Each row was made from one walk, in order. Every step used is in the known rows, and no mark comes twice. Write each row's walk.
Known rows
M F H: [  4   1   4  13 -34 -28  -2 -10  19  -3 -14   0 -87   0 -13   5  -5  -2
   8  -5]
F H Q M: [-10 -16   9   4 -32  44 -24  18   4 -15   2   0 -33   0 -31   7   2  -2
  10  -3]
N K H Q M: [ -7 -15   2 -10   4  66  -3   8   7  -1  -7  -4  10   5   3   8   2  -3
  12 -29]
N E: [ -7  10   4   0 -10  16   7  -9   4   9   5   1 -30   7  14  -7  -5  -1
  -2 -11]
M K: [  1  -2  -3   4 -13  -9  13 -14   7   1  15   0 -25  -4 -11  -6 -11   3
  30  -8]
E R K H Q: [ -6   6  -7  -4  23  24   7   1   2   8  -1   5  33  -2   2  -8  -7   0
  19 -24]
N K M: [  2   3  15   5  -1 -10  17   0   1   2   5  -1  16   0  19   3  -5  -1
   1 -19]
Q M F: [  2  11   5   7 -18  11  -6   1  25   4 -24  -2 -66  -3   1   2  13   6
  -5  15]
Q M K R: [  4  11   1  -5   3  -6   5  -1   1 -10   0  -1   8  -2 -18 -16  13   2
   3  20]
H Q M: [-13  -5   6   2 -16  69 -13  18   9 -10  -7   0 -24   0 -12  -2   6   3
  13  -9]
R K N E: [  6  16   1   1  14 -35  12  -6 -14  23   9  -1  32   3  54  -6  -4   1
 -26   6]
Q M: [  0   8  10   5 -23  36  -4   8  16   6  -1   0 -35  -3 -15  -6  12   4
  10  12]
E N: [ -1  -1   4  -2  -4   8   8 -10  11  13   5   4 -37   4  -2   0   3  -2
  18  10]
H Q M K N E: [ -4 -12  -7  -8  18   9 -12   4 -22 -10   7  -4  51   6  21   5   2   0
 -22  14]
M K H Q: [ -4 -18 -15  -4   8  27   9 -13   4 -13  -1  -1 -13   5 -14  -3 -13  -3
  49 -31]
N K: [ -1   1   9   1 -14  19  16  -5   9  13  11   0 -17  -1  13   0 -11   1
  10 -33]
E R K N: [ 12  23   1   5  23 -33  11   1  -5  24  10   7  49  -9  18 -12  -1   4
 -13  10]
Q M F H: [  4   1   7  10 -35 -18 -16   2  19  -1 -18  -3 -72  -2 -15  11  11   1
  -8  20]
N E R K: [ -5  22   3  -5  12 -15   9  -6  -8  28  17   5  37  -4  32  -9  -5   4
 -30  -1]
H Q M K: [ -9 -17  -2   0 -10  41  -9   7   0 -16   6  -2   1  -4 -14   2  -1   5
  17  -3]
F M K: [  4   0 -13   0 -19   1  12  -1   2  12  26  -1 -50  -4 -51   5  -8   1
  40  -6]
N K R: [  2  14   9  -4   3  11  20  -4   3   1  -1   2   1   3  10 -16  -4  -2
  -2 -26]

Write each row's walk
[  6  21   0  -4  27  -8   5  -3 -10  18   5   5  36   3   9 -10   2  -1
 -28  15]  K N E R
[ -8 -13   0   9 -27   5 -14   0  13 -21 -21   0 -75   3 -13   8 -12  -2
   8 -22]  M F H Q
[  6  13 -13  -5   1  -7  17   0  -5   1  12   1 -28   0 -54 -11   1  -2
  28   0]  F M K R
[ 14  -1  -3   3   4 -18   0  -1  -2   4   9  -3  20  -3  -7  -1  10   3
   3  30]  Q M K N
[  0 -15  -5  -9  15 -24 -26   8 -31  -8  18   1  76   1 -13  11   2  -4
 -44  28]  F H Q M K N E R
[ -7   2   2   2  16 -61 -12   4 -19  -7 -13   1  51  -1  37  13  -7  -1
 -54   4]  N E R K M F H Q
[-12   6  -4 -15  29  32  -9   8 -12  14  -1   1  61   2  22   0   8   0
 -26   3]  N E R K H Q M
[ -1  21  -5  -9  27 -14  15 -14  -4  31   8   4  39   1  22  -9  -1  -2
 -13  -4]  N E R K H
[ -4 -14   0  -4  -9   0 -15   8 -11 -30   0  -1  18   2 -34  -5   2  -4
  -1   8]  F H Q M K R
[  7  -6  -6  -4   0   0   5 -11  11   5   3  -3  -8   1 -20  -2  10   0
  31  12]  Q M K H
[ 15   2 -16   2   1 -18  11   0  -7  13  21  -1 -24  -2 -38   5  -3  -1
  28   9]  F M K N
[  3 -24  -3   4  -9  -9 -19   9 -15 -18   9  -3  23  -1 -21  11  -1  -3
  -1  15]  F H Q M K N
[ 10  15   8  12   2 -89  -1  -1   0   5 -13   3  16 -10  12   7   0   2
 -27  18]  E R K M F H
[  9   0  -8  -4  15 -38  12 -19 -16   7  15  -2  26   4  24  -4  -7  -1
 -12   8]  M K N E
[ -2 -12   6  13 -13 -25 -12   6   6 -30 -29  -2 -38   2  -6  11  -6  -4
   3 -10]  K M F H Q
[ -2  -8   4  14  -8 -53  -7   4  -3 -21 -20  -3  -9  -3  28  13  -9   0
 -12  -9]  R K M F H Q
[  3  15  11  11   2 -33  15   0   1   5   1   0  15  -5  27  -6  -1   2
   6   1]  R K M
[ -8  -3  -3  -8   8  30  -4   8  -5 -25  -7   0  26   0 -18 -12   7   1
   7   3]  H Q M K R
[ 10  10  -9  -7  32 -41   9 -13 -19  13  18   3  61   0   8  -7  -5  -1
 -23  17]  M K N E R
[ -3 -13  -3  -7   6  44  -4   3  15  -4 -29  -6 -21   5  21  14   5   1
  -4 -24]  N K H Q M F
[ -8  -3   1   4 -14  49 -16  12  19 -15 -31  -2 -53   0   3   5   8   6
   0  -3]  H Q M F
[ -7 -25   0 -19  16  52  -5   3   2   7  -4  -2  24   8  14  19   9  -6
   1  -6]  E N K H Q M
